What can hang from each mark:
sagad: folem surafev
seti: folem sagad vasut velik
godipu: vasut
puveg: subag
velik: subag
surafev: sagad
folem: sagad seti
vasut: godipu seti

Every row comes from one small tree of marks. The marks that hang from a mark follow it in brackets, in alphabetical order. Every link used is in the known rows. Which tree was each row made from?
Known rows:
seti[folem velik]: [ 10.7  27.4  -7.1  23.3 -10.8  15.7 -10.3   2.6  13.4 -29.1   5.8 -18.9
  31.9 -17.0  -7.2  10.4  -9.3  -6.1  -7.7  -4.5 -19.1]
seti[folem[sagad[surafev]] vasut]: [ 25.4  34.0 -10.8  -6.2  -0.6  21.6 -30.5   4.1  19.7 -27.6  21.4 -12.9
  54.5 -17.5  -9.1  10.9 -32.5   4.0 -11.6  22.5  -0.4]
folem[sagad[surafev] seti[velik[subag]]]: [ 27.9 -15.7  -4.8 -11.7  -7.2  37.1 -20.7   8.7   9.5  -7.8   1.4  -5.7
  38.8 -23.3   1.1  21.3 -36.1  -3.8  -6.2  30.5 -82.3]
surafev[sagad[folem[seti[velik]]]]: [ 10.7   0.4 -16.7   3.6 -32.6  16.1 -15.7  12.9   3.6 -10.1  18.8 -11.5
  41.1 -15.8  -9.5  25.3 -28.1  -6.4 -15.5  42.6 -51.5]
vasut[seti[folem sagad]]: [  2.4  18.6 -30.4   7.5 -17.1   3.8 -14.4   9.4   4.5 -28.2  27.4  -3.4
  40.9 -26.9 -12.4  11.1 -10.7   7.8 -26.8  12.2 -11.8]
godipu[vasut[seti[folem sagad velik]]]: [  3.2  26.7 -34.9  26.6  -0.2   8.0 -15.1   4.1   5.2 -29.5  22.0  -9.5
  31.4 -15.2  -5.3  18.2   1.2  17.4 -16.2  -0.2  15.7]
folem[sagad]: [ 22.2  19.0   1.6  15.0 -26.4  23.1 -16.4   6.0  17.7  -4.0  11.3   1.0
  36.5 -20.2 -17.1  16.3 -28.0 -10.4 -23.7  37.0 -35.3]
sagad[folem surafev]: [ 26.4   9.6   3.0 -12.3 -16.0  15.8 -19.8   8.0  17.1 -22.0   4.5 -11.5
  50.4 -11.9 -16.7  21.1 -21.3  -3.9 -16.8  17.8 -26.8]
vasut[godipu seti[folem velik]]: [  5.2   4.3 -27.8  14.2 -33.3  15.2   1.4  -2.4   3.8 -22.7  24.2 -11.6
  31.6 -10.4  -2.8  26.7   4.3   3.2 -14.5  -6.5 -40.6]
seti[folem sagad vasut[godipu] velik]: [ -2.8  27.6 -19.8  40.4 -10.7  33.5 -16.9  -0.1   2.4 -37.6  26.2 -16.0
  42.2 -10.2   2.7  13.6  -4.6  -1.3  -4.0  20.7  11.6]
seti[velik]: [ 10.8  10.7  -1.3  31.4 -17.2  25.2  -6.7  -0.2   5.6 -13.2  -4.5 -12.3
  17.9  -9.7  -6.8   9.9  -7.9  -9.6 -12.4  -1.3 -26.6]
godipu[vasut]: [ 22.9  23.5 -11.1  31.5 -13.4  12.9 -15.1  -0.8  21.8  -9.4   8.5  -1.2
  25.4  -3.8 -16.2  15.0  -8.8   4.2 -27.2  -2.7  29.3]
surafev[sagad[folem[seti[vasut velik]]]]: [  8.5  10.7 -24.5  15.5 -26.5  18.4 -20.9   9.4   2.4 -12.0  24.5 -14.8
  38.8  -9.5  -5.5  19.1 -28.1  -2.5 -15.0  34.0 -25.5]
sagad[folem[seti[vasut velik]] surafev]: [ 21.4   7.2 -22.5  -2.2 -14.0  16.4 -26.2   3.4   9.0 -22.7   7.1 -21.6
  39.3   1.0  -0.9  18.1 -23.0   7.8  -7.5  12.2 -30.6]
vasut[godipu seti[folem sagad velik]]: [ -4.4   1.7 -29.8  16.4 -25.6  20.2  -4.0   2.5  -3.1 -29.3  27.9  -8.6
  39.2 -18.0  -1.5  25.9   4.5   4.8 -13.4  19.6 -37.7]
surafev[sagad]: [ 13.6   1.1  -4.1   3.6 -23.0  24.7 -12.6   9.2   4.2  -5.6  14.9  -0.4
  33.7 -23.8 -16.9  15.6 -26.6 -11.0 -24.2  28.8 -21.6]
godipu[vasut[seti[folem sagad]]]: [  9.0  25.8 -36.6  19.3  -7.1   1.5 -18.6   5.8  12.4 -26.2  29.2  -1.7
  37.6 -16.2 -12.6  17.2  -5.1  18.5 -27.0   4.0  28.3]
godipu[vasut[seti[velik]]]: [ 11.1  14.6 -28.4  31.3 -11.2   9.9  -8.1  -2.5   7.1  -9.9   9.1  -6.9
  13.8  -3.1  -6.3  19.0   2.8  13.1 -22.1 -20.4   4.8]
godipu[vasut[seti[folem velik[subag]]]]: [ 10.2  21.2 -26.6  33.6   8.0  11.9 -11.1   1.5  16.7 -22.0  20.9  -8.6
  29.0 -15.2  -5.2  16.1  -0.3   9.5 -17.8 -31.1  15.4]
vasut[godipu seti]: [ 12.0  -9.4 -24.5  12.2 -44.1  16.3  -0.1  -2.0   5.4  -3.7  24.1   2.1
  26.4  -4.5 -11.2  26.2  -0.3   1.8 -31.9   2.6 -34.6]
puveg[subag]: [ 13.9   3.1  -9.6  22.1 -17.0  21.2  -8.4   3.5   4.6  -0.1  -4.9   2.6
  33.2 -21.8 -20.2  10.7 -13.4 -17.1 -30.0 -11.3  -2.1]
folem[sagad seti[vasut velik]]: [ 18.2  15.8 -25.5  27.7 -24.6  25.1 -22.7   0.9   7.5  -5.2  13.4 -10.8
  24.7  -5.8   0.7  12.5 -28.0   2.7 -12.2  29.4 -41.8]
godipu[vasut[seti]]: [ 17.0  16.2 -29.9  23.1 -18.0   4.9 -11.4  -1.2  14.5  -6.7  17.8   0.8
  19.9  -3.0 -13.7  18.8  -2.9  14.5 -32.9 -15.4  18.5]

Which tree is each row?
[ 15.8   3.9 -28.0  -2.4  -0.9  15.0 -19.7   4.3   4.9 -17.3  15.2   1.2
  30.9 -12.5  -9.4  21.4  -7.9  19.7 -25.4   9.8  12.9] => godipu[vasut[seti[sagad[surafev]]]]
[ 35.3  -8.4 -13.5 -27.0 -25.2  21.7 -24.7   8.3  12.8  -5.8   6.5  -1.8
  41.4 -15.7  -9.7  22.1 -39.5   5.3 -18.4  44.2 -72.4] => folem[sagad[surafev] seti]
[ 13.7  13.5 -27.8  35.5 -41.5  18.3 -16.4  -0.2  12.6 -15.4  23.3 -16.1
  37.3   8.5  -2.2  22.8 -10.7   0.0 -15.4  16.7 -24.7] => sagad[folem[seti[vasut[godipu] velik]]]
[  8.9  12.1  -5.1  -7.3  11.0  28.1 -20.6   9.0  -0.5 -42.6   1.9 -18.2
  46.0 -28.0  -2.6  13.4 -14.5   0.2   1.5  23.9 -26.5] => seti[folem sagad[surafev] velik]
[ 20.8  -1.9 -22.0 -24.2 -28.9  18.4 -11.2   3.2  11.4 -19.5  30.8  -2.8
  53.2 -18.0 -10.1  35.0 -16.1   7.6 -18.8  27.1 -57.1] => vasut[godipu seti[folem[sagad[surafev]]]]
[ 12.9  -9.4 -24.6  41.3 -21.5  36.3 -11.4  -3.1   7.7  -7.2  18.2  -7.5
  23.5   1.1   5.8  13.2 -12.2  -3.0 -14.5  -5.9 -22.3] => folem[seti[vasut[godipu] velik[subag]]]
[ 21.7 -13.7 -20.7 -15.7 -17.3  21.3 -24.1  10.0   0.9 -16.9   5.7  -1.5
  36.5 -15.4  -6.7  14.9 -27.3   7.5 -19.6  36.6 -41.6] => folem[seti[sagad[surafev]]]
[ 21.9  10.5 -21.0 -25.8 -13.3   8.8 -17.6   7.1  12.6 -21.1  22.4  -6.5
  47.7 -27.3 -12.1  21.3 -24.1   9.7 -20.2  16.4 -47.1] => vasut[seti[folem[sagad[surafev]]]]
[ 17.1   7.6 -18.6  36.7 -13.5  33.5 -22.8   4.0  12.3  -4.2  15.8  -6.5
  29.5 -13.8   2.9   8.9 -30.4  -4.2 -12.9  19.0 -38.7] => folem[sagad seti[vasut velik[subag]]]
[  1.6  26.7  -8.3  25.3  -5.6  23.2 -15.7   8.3   4.4 -37.8   8.4 -14.9
  39.5 -26.4  -5.4   9.4  -9.9  -4.7  -5.3  20.9 -14.4] => seti[folem sagad velik]
[ 21.0  10.1   9.9  -2.4  14.2  37.0 -18.9   9.0  17.3 -28.3   5.2 -13.4
  53.3 -34.3  -2.6  16.6 -27.8 -10.8   1.3  16.1 -49.0] => seti[folem[sagad[surafev]] velik[subag]]
[ 28.1  -9.9 -12.8 -17.6 -18.7  28.1 -21.2   6.4   5.5 -10.0  -0.8 -10.3
  33.1 -14.7  -1.1  24.0 -34.1   2.9  -6.4  40.4 -85.9] => folem[sagad[surafev] seti[velik]]
[ 26.3  20.4 -12.1  -6.2 -13.4  30.7 -24.6  -0.1  19.0 -26.0  29.4 -10.2
  59.7 -10.3  -7.2  23.0 -26.3   3.2 -10.2  32.5  -9.3] => seti[folem[sagad[surafev]] vasut[godipu]]
[ 31.7   2.7 -22.8 -13.7 -18.9  23.1 -31.1   3.9  12.2  -7.6  13.8  -5.4
  38.2  -8.8  -4.2  14.9 -40.1   9.9 -17.9  36.1 -40.4] => folem[sagad[surafev] seti[vasut]]
[ 16.0  13.2  -5.8 -16.9   3.4  20.2 -24.3  11.2   8.5 -38.9  12.0  -8.6
  54.3 -30.1 -11.7  12.1 -22.2   1.9 -11.6  30.5 -11.7] => seti[folem sagad[surafev]]
[  4.8  23.6 -15.3  39.7 -30.2  27.6 -20.9   3.3  11.3 -23.2  32.8  -5.4
  50.9  -2.6  -9.6  18.9  -9.0  -5.3 -21.6  42.0  19.1] => seti[sagad[folem] vasut[godipu]]
[ -2.3  11.3 -13.9  47.5 -16.5  41.5 -13.1  -3.2  -4.2 -21.4  17.5  -9.7
  27.6  -2.8   3.1  13.4  -2.3  -4.7  -8.9  25.2   5.9] => seti[sagad vasut[godipu] velik]
[ 14.0   1.9 -26.6   9.2 -43.0  19.6 -18.9   8.0   8.8  -7.9  38.0  -5.9
  48.9  -3.8 -10.5  28.3 -27.2  -2.3 -24.9  46.0 -22.3] => surafev[sagad[folem[seti[vasut[godipu]]]]]
[ 23.9 -10.7  -6.8  -7.5  -8.9  23.0 -19.4   9.4  13.3 -19.5   3.0 -14.9
  46.1 -12.1  -3.9  21.9 -24.7  -3.4  -7.9  11.5 -56.7] => sagad[folem[seti[velik[subag]]] surafev]
[ 13.5  32.3 -29.7  19.0  -9.3   7.3 -15.4   1.3  15.2 -19.5  22.1  -9.5
  33.2 -13.9  -7.2  24.1  -7.3  14.7 -15.9   2.5  -4.6] => godipu[vasut[seti[folem[sagad] velik]]]
[ 19.8   1.0 -33.8  25.6 -41.2  20.9 -15.6  -3.8  11.9  -4.9  24.9  -3.1
  26.6   8.4  -5.2  14.8 -16.9   5.9 -26.5   9.5 -11.3] => folem[seti[vasut[godipu]]]
[ 15.3  22.1 -25.1   0.8 -25.2   2.8 -13.8   6.7  14.8 -16.9  27.2  -3.5
  42.8 -25.9 -14.7  18.6 -18.7   5.3 -26.1  13.5 -36.5] => vasut[seti[folem[sagad]]]
[ 15.5  29.7 -21.0  29.4 -23.4  19.0 -15.9  -4.1  19.3 -25.5  30.5 -10.3
  43.5  -1.5  -8.8  12.5 -11.0   0.0 -20.2  -0.9  22.8] => seti[folem vasut[godipu]]
[ -3.6   2.7 -24.1  21.4 -16.8  17.8  -7.7   5.3  -8.3 -17.2  10.8  -6.0
  19.5 -20.4  -3.5  12.5  -2.6   2.1 -18.7  11.6 -33.9] => vasut[seti[sagad velik]]
[ 12.1   0.6 -35.6  27.3 -36.8  25.1 -21.0   1.5   4.0 -11.7  27.3   0.2
  33.5  -0.3  -2.8  14.0 -17.3   6.1 -24.9  34.7  -6.0] => folem[seti[sagad vasut[godipu]]]
[ 24.3  -3.4 -13.9 -13.7 -20.3  14.9 -20.3   7.2   9.3 -21.3   1.4 -18.4
  41.4  -5.4  -5.5  24.8 -22.7   2.8  -7.7  20.1 -58.8] => sagad[folem[seti[velik]] surafev]
[  8.1   8.1   2.6   1.0  -3.3  29.7 -20.5  10.7  -1.4 -32.5   0.4 -16.8
  45.6 -19.2  -5.3  20.9 -14.1  -5.8  -1.7  40.1 -33.8] => seti[sagad[folem surafev] velik]
[  6.9   2.7  -4.4  54.2  -8.1  46.0  -7.9  -5.4   9.3 -11.8  15.2  -8.8
  26.9  -2.6   2.8  11.6  -3.9 -13.6 -11.1 -14.2   3.4] => seti[vasut[godipu] velik[subag]]
